Each row was made from one path, in order. Every step used is in the known rows, and no mark comes twice. Write each row's path.
In the rows, zero is written as 128.
Known rows:
tuvoz gegape: [126 130 124 127 114 112 122 128 131 126 144 134 133 118 128 132 117 127
 135 132 124 119 127 128 120 135 124 138 129 123 126 139 119 119 132 128
 125 126 124 138 149]
sesev laga nabegev gopim zupek zemadis neve gerem: [133  99 134 143 142 238 130 139 133 144 122 139 122 121 130 106 163 120
 129 113 133 140 129 137 118 144 131 137 132 123 135 113 136 150 116 166
 122 148 122 131 118]
tuvoz dapoz: [125 133 125 126 110 103 124 121 133 125 142 132 132 117 124 132 122 125
 134 133 127 120 130 128 120 144 127 136 126 123 125 137 121 123 134 127
 118 126 126 138 141]
pizom nabegev gopim zupek zemadis: [132 109 125 114 111 156 130 139 125 127 133 135 121 125 131 107 138 131
 122 134 130 144 136 133 128 126 138 149 128 123 110 129 126 139 129 139
 121 143 127 111 121]
neve zemadis pizom: [143 139 139 129 124 173 131 141 137 139 115 127 111 120 130 110 132 125
 128 131 127 128 129 122 133 122 116 119 119 122 138 129 129 141 107 153
 125 132 130 135 104]
puvi sesev laga nabegev gopim zupek: [137 107 130 146 166 228 137 137 127 140 120 140 123 127 123 101 158 118
 130 121 131 141 126 134  90 141 144 125 142 117 146 118 123 140 130 143
 125 146 134 149 132]
pizom nabegev laga sesev: [133 111 115 128 122 206 144 134 130 140 112 143 125 130 129 130 130 133
 123 132 113 133 131 136 112 122 142 127 136 110 132 132 126 140 128 154
 122 138 153 140 122]
pizom nabegev laga: [133 110 116 123 114 175 142 136 131 135 120 140 126 133 130 134 131 133
 127 133 110 132 133 130 118 124 138 129 131 114 125 129 124 140 128 150
 127 134 146 131 120]
gopim nabegev pizom zemadis neve: [139 130 157 106 127 204 132 138 135 130 113 133 124 125 136 137 138 131
 128 124 147 133 151 125 128 123 120 125 127 118 152 132 130 126 113 150
 114 124 125 133 141]
dapoz tuvoz gopim nabegev pizom zemadis neve: [126 145 145 103 108 157 126 132 144 121 126 136 133 107 133 150 130 121
 138 125 128 122 148 119 123 142 126 138 126 117 148 147 123 111 125 154
 111 118 126 145 160]
zupek gopim nabegev laga sesev: [140 137 123 119 173 206 137 129 133 134 104 137 142 113 134 127 134 136
 126 126 128 128 139 113 113 112 141 128 132 119 117 121 111 144 128 116
 131 127 133 132 121]
zemadis neve gerem: [124 132 150 133 134 156 119 135 140 136 109 137 119 121 139 132 138 122
 145 121 131 120 130 145 149 143 111 131 122 124 133 117 137 137 110 156
 117 130 124 125 126]
gerem neve zemadis: [131 138 148 135 120 158 128 131 145 143 105 125 116 119 134 123 132 126
 131 119 135 126 131 133 155 129 118 120 122 126 136 123 135 144 104 157
 128 125 133 124 111]
puvi nabegev gopim: [136 128 140 129 146 170 129 139 130 133 122 138 123 133 126 114 145 129
 133 127 118 137 123 121 113 130 132 138 134 122 132 129 120 131 135 117
 144 139 115 132 123]
pabu zupek zemadis pizom nabegev laga sesev: [130 114 127 119 101 230 131 140 127 135 131 136 116 144 131 109 140 143
 119 127 138 139 132 128 135 126 129 126 123 119 130 143 132 153 123 173
 106 145 145 143 101]
vozu zupek gopim nabegev pizom zemadis: [132 139 146 100 160 191 131 127 136 127 113 129 130 134 135 122 135 139
 123 120 148 137 146 101 131 122 128 138 124 130 125 134 133 150 123 126
 112 124 128 134 140]
dori neve: [124 131 140 138 116 148 130 128 141 133 117 129 122 123 133 133 132 124
 133 124 136 124 130 137 140 131 120 126 123 126 126 130 136 141 110 142
 126 131 127 124 113]
sesev laga nabegev pizom: [139 106 129 146 141 241 143 134 130 142 120 135 126 135 123 128 152 123
 121 118 121 134 130 121  97 133 133 120 135 118 154 127 129 139 117 150
 135 138 136 146 136]
gerem neve zemadis pizom: [137 141 151 136 116 179 130 136 146 143 104 127 112 120 133 114 138 125
 135 128 134 124 133 134 149 125 113 116 116 120 140 127 131 149  98 160
 127 129 130 129  98]
gopim zupek zemadis neve: [124 116 141 122 125 144 117 143 124 123 134 126 127 110 134 107 141 127
 130 119 150 137 144 141 142 148 128 134 122 133 122 115 139 142 119 167
 101 138 128 122 125]
laga nabegev pizom zemadis neve gerem: [134 129 159 125 140 236 129 138 141 146 104 137 119 129 131 126 146 119
 125 116 133 130 137 132 127 133 120 126 125 119 163 132 142 141 105 168
 117 145 128 141 140]
nabegev laga sesev: [131 118 117 137 139 197 141 128 127 140 117 137 128 119 126 127 131 129
 122 119 123 127 130 135 116 127 139 121 138 120 141 124 133 137 132 148
 126 141 145 146 128]
tuvoz gopim zupek: [120 137 123 121 123 125 130 135 131 117 130 128 138 113 127 124 135 116
 129 122 123 124 148 122 121 141 137 144 126 130 122 126 125 125 140 130
 118 129 133 127 155]
pabu zupek: [122 132 130 123 118 140 126 123 132 126 139 131 120 143 130 124 135 139
 122 120 137 133 131 122 144 131 125 133 126 132 127 138 134 136 132 136
 113 130 132 135 134]
sesev laga nabegev pizom zemadis neve: [139 111 144 138 146 252 138 137 134 144 111 138 119 140 126 124 157 117
 126 116 127 138 133 127 105 137 130 119 131 117 164 128 139 140 111 165
 123 136 136 152 134]
zemadis pizom nabegev gopim zupek: [142 123 131 123 116 175 136 140 131 128 129 139 116 127 129 102 146 127
 130 147 121 134 138 135 114 120 129 139 119 114 122 134 118 143 121 131
 123 142 124 125 113]
gerem neve dori: [123 129 153 134 131 148 127 129 146 140 110 129 123 116 137 135 138 123
 138 117 137 118 130 144 157 134 115 120 121 126 139 126 132 146 106 161
 131 130 128 122 119]
dapoz tuvoz gopim: [119 143 123 118 106 105 125 125 139 119 139 132 137 109 126 145 121 121
 136 128 115 118 132 119 119 143 132 141 128 124 129 145 119 111 137 135
 123 121 128 140 152]
gerem neve zemadis pizom nabegev gopim zupek: [140 134 150 131 114 187 133 139 147 141 108 132 108 115 134 102 146 125
 132 131 133 131 140 139 146 125 120 130 117 118 130 125 129 155 100 159
 123 137 128 121 104]
zemadis pizom nabegev: [140 125 129 124 111 179 135 140 132 131 122 137 120 136 129 117 137 130
 133 149 117 129 132 132 114 119 125 125 118 110 129 139 117 140 116 139
 124 133 134 133 105]
vozu zupek gopim: [124 140 131 118 161 145 125 123 132 126 121 129 131 134 132 118 131 136
 127 122 135 134 131 107 135 128 131 141 123 136 111 130 133 152 129 114
 120 126 130 131 131]
pabu zupek zemadis: [121 121 132 116 105 156 119 132 125 126 143 126 121 143 131 117 132 142
 119 118 147 139 128 120 152 133 124 132 124 135 122 137 136 141 128 155
 110 135 132 129 116]
dori neve zemadis: [130 137 145 137 116 162 130 133 147 141 107 127 112 116 135 126 129 123
 130 118 137 126 129 131 151 130 115 122 122 126 130 127 140 147  99 159
 124 130 130 125 106]
vozu zupek: [121 125 131 122 129 137 128 125 130 127 133 128 125 135 130 124 130 138
 127 121 140 134 131 121 138 134 126 139 128 134 125 134 142 143 130 134
 112 128 133 135 135]

Which path is each row?
[137 107 120 145 143 214 139 130 130 142 125 138 125 134 122 117 155 122
 124 122 120 140 120 125 102 127 139 134 137 121 139 126 129 138 128 132
 138 139 124 138 122] | sesev laga nabegev gopim
[134 145 146 101 149 194 129 126 138 126 119 133 125 142 134 122 139 140
 118 119 145 136 147 103 137 119 126 132 122 127 127 138 124 143 124 128
 113 126 128 135 139] | pabu zupek gopim nabegev pizom zemadis
[133 116 125 119 119 144 134 133 130 126 130 138 120 125 130 112 139 129
 124 136 123 140 137 134 123 125 138 150 129 121 113 129 124 137 131 127
 123 140 127 115 133] | pizom nabegev gopim zupek
[138 109 129 147 163 233 137 137 127 143 115 141 122 135 124 109 154 119
 132 124 126 139 117 130  90 135 142 122 143 115 150 124 122 136 129 137
 134 142 134 149 124] | puvi sesev laga nabegev gopim
[139 136 149 133 110 191 133 139 147 145 101 131 110 124 135 116 138 127
 135 133 128 126 133 136 146 122 116 118 116 115 136 130 128 152  97 164
 125 129 137 128  96] | gerem neve zemadis pizom nabegev
[138 135 146 135 105 195 135 142 150 143 103 132 106 121 136 120 135 124
 132 132 130 127 132 133 141 124 113 121 115 115 130 134 133 154  92 166
 121 133 134 128  92] | dori neve zemadis pizom nabegev
[133 110 131 117 111 169 127 146 124 125 137 127 126 116 130  98 141 131
 125 133 141 137 146 137 124 136 130 131 118 124 117 124 126 148 118 165
 104 143 132 124 112] | gopim zupek zemadis pizom nabegev
[141 131 144 138 115 232 140 139 147 152  94 136 110 120 134 115 139 128
 131 129 126 126 134 141 138 121 122 114 122 110 145 129 131 156  99 175
 123 136 146 138  96] | gerem neve zemadis pizom nabegev laga sesev
[134 119 124 120 114 150 133 132 130 130 124 139 119 136 130 122 133 130
 126 140 117 139 126 129 124 117 135 146 130 119 117 136 123 132 130 120
 134 135 127 116 122] | pizom nabegev gopim
[147 133 136 124 115 187 134 144 139 140 112 134 105 126 131 105 136 126
 126 138 119 134 128 122 131 115 121 130 121 115 131 134 125 144 109 147
 128 136 129 127 100] | neve zemadis pizom nabegev gopim
[143 118 123 130 118 224 144 141 131 139 114 142 120 130 128 116 139 130
 129 144 113 128 133 137 105 118 132 121 124 105 138 137 120 146 119 152
 123 141 144 144 105] | zemadis pizom nabegev laga sesev
[140 130 141 140 112 236 142 141 149 150  95 137 107 117 135 118 137 124
 129 127 128 126 132 138 134 123 120 117 121 110 138 132 136 159  94 177
 119 141 144 139  92] | dori neve zemadis pizom nabegev laga sesev
[130 111 140 115 120 165 125 145 132 130 124 140 116 118 138 112 144 126
 131 128 132 141 135 141 143 134 130 148 124 122 119 127 132 146 118 159
 117 144 126 111 121] | pizom nabegev gopim zupek zemadis neve dori
[129 113 133 112 106 188 126 140 126 129 135 130 118 141 132 103 137 140
 125 133 142 143 128 121 138 126 125 144 121 127 118 141 139 154 123 149
 113 141 127 125 102] | vozu zupek zemadis pizom nabegev gopim
[126 134 163 111 146 153 119 135 140 136 108 133 112 129 136 124 141 113
 136 116 141 130 132 140 150 139 117 122 120 126 153 130 147 134 111 172
 107 129 127 138 126] | pizom zemadis neve dori
[136 109 129 147 162 232 137 138 127 143 114 138 125 136 124 115 150 121
 133 124 127 136 120 131  89 138 141 113 141 113 153 123 121 136 126 148
 128 137 142 156 125] | puvi sesev laga nabegev
[135 118 134 121 122 153 125 137 123 123 142 128 121 114 128  93 145 125
 123 129 142 140 137 131 130 130 130 146 123 132 117 123 130 142 127 132
 125 149 110 113 116] | nabegev gopim zupek zemadis pizom
[130 111 138 117 114 173 125 142 133 132 122 140 116 122 137 109 143 128
 131 130 131 139 137 142 140 135 128 150 125 121 112 122 130 145 119 156
 115 144 124 109 121] | pizom nabegev gopim zupek zemadis neve gerem
[130 132 128 111 159 179 134 126 135 129 118 133 137 125 135 125 134 144
 127 120 137 134 141 105 130 122 134 140 128 129 112 126 128 155 131 122
 118 125 132 132 128] | vozu zupek gopim nabegev laga
[138 143 130 113 166 160 129 129 134 127 111 131 141 118 135 127 132 136
 130 132 131 129 138 109 121 113 134 132 126 124 109 124 108 138 126 103
 132 118 122 121 122] | zupek gopim nabegev
[139 112 131 116  99 191 126 148 123 130 130 131 119 134 130 104 136 131
 126 143 131 139 125 128 127 119 126 133 120 119 121 137 123 143 117 149
 128 142 123 118  87] | zupek zemadis pizom nabegev gopim
[140 126 149 104 125 197 137 135 133 129 118 128 128 126 133 136 134 133
 121 124 146 132 151 119 122 118 124 124 130 119 148 134 125 125 117 143
 119 125 125 132 143] | gopim nabegev pizom zemadis
[141  99 125 141 136 238 137 140 127 139 132 135 124 126 123  98 163 123
 123 124 130 143 129 129 101 132 137 132 131 120 136 122 129 150 121 152
 127 148 123 137 110] | sesev laga nabegev gopim zupek zemadis pizom
[135 101 130 142 141 227 131 140 128 139 127 138 124 124 127 106 163 122
 127 117 132 145 128 134 113 140 138 137 133 124 137 118 136 147 121 157
 123 144 125 134 118] | sesev laga nabegev gopim zupek zemadis neve
[147 127 132 125 114 204 140 146 139 143 109 135 109 124 131 113 134 128
 127 134 115 130 132 123 126 120 123 120 121 112 135 130 126 148 108 167
 124 135 141 137  99] | neve zemadis pizom nabegev laga
[135 129 162 123 147 230 129 141 141 144 106 137 119 126 131 129 148 118
 125 115 133 132 135 131 130 133 122 124 124 120 170 137 144 142 104 173
 119 144 129 142 140] | laga nabegev pizom zemadis neve dori
[134 134 163 115 133 188 127 136 132 130 111 132 113 137 132 129 137 118
 127 120 138 131 143 126 134 135 119 123 122 125 161 133 144 129 110 156
 119 133 128 138 146] | nabegev pizom zemadis neve
[136 116 122 118 125 182 141 133 132 132 125 134 138 114 133 140 134 140
 127 125 131 129 142 125 119 118 133 126 135 118 129 122 120 134 130 140
 125 126 131 131 124] | gopim nabegev laga
[130 144 132 111 148 166 126 124 136 125 125 134 131 135 135 124 138 145
 124 123 140 133 139 107 138 119 129 135 124 128 111 134 118 144 130 116
 117 122 128 130 129] | pabu zupek gopim nabegev
[140 137 124 115 165 181 135 130 134 130 110 135 143 115 134 130 134 136
 129 127 125 128 140 108 117 113 138 130 128 122 112 119 110 144 129 113
 136 123 128 126 119] | zupek gopim nabegev laga
[138 128 164 105 135 207 132 140 140 133 109 133 123 119 140 141 140 128
 130 118 148 128 150 128 136 126 115 122 126 118 157 132 131 131 107 163
 114 127 124 132 142] | gopim nabegev pizom zemadis neve dori
[126 146 131 118 150 148 123 122 134 124 126 133 126 142 131 118 135 137
 124 121 133 132 132 108 141 126 129 135 121 133 113 134 124 145 131 116
 121 128 130 131 130] | pabu zupek gopim
[142 118 124 126 112 200 142 142 132 134 121 140 121 133 129 119 140 130
 132 145 110 127 135 131 109 119 129 123 120 108 132 134 119 145 119 149
 127 138 139 138 103] | zemadis pizom nabegev laga
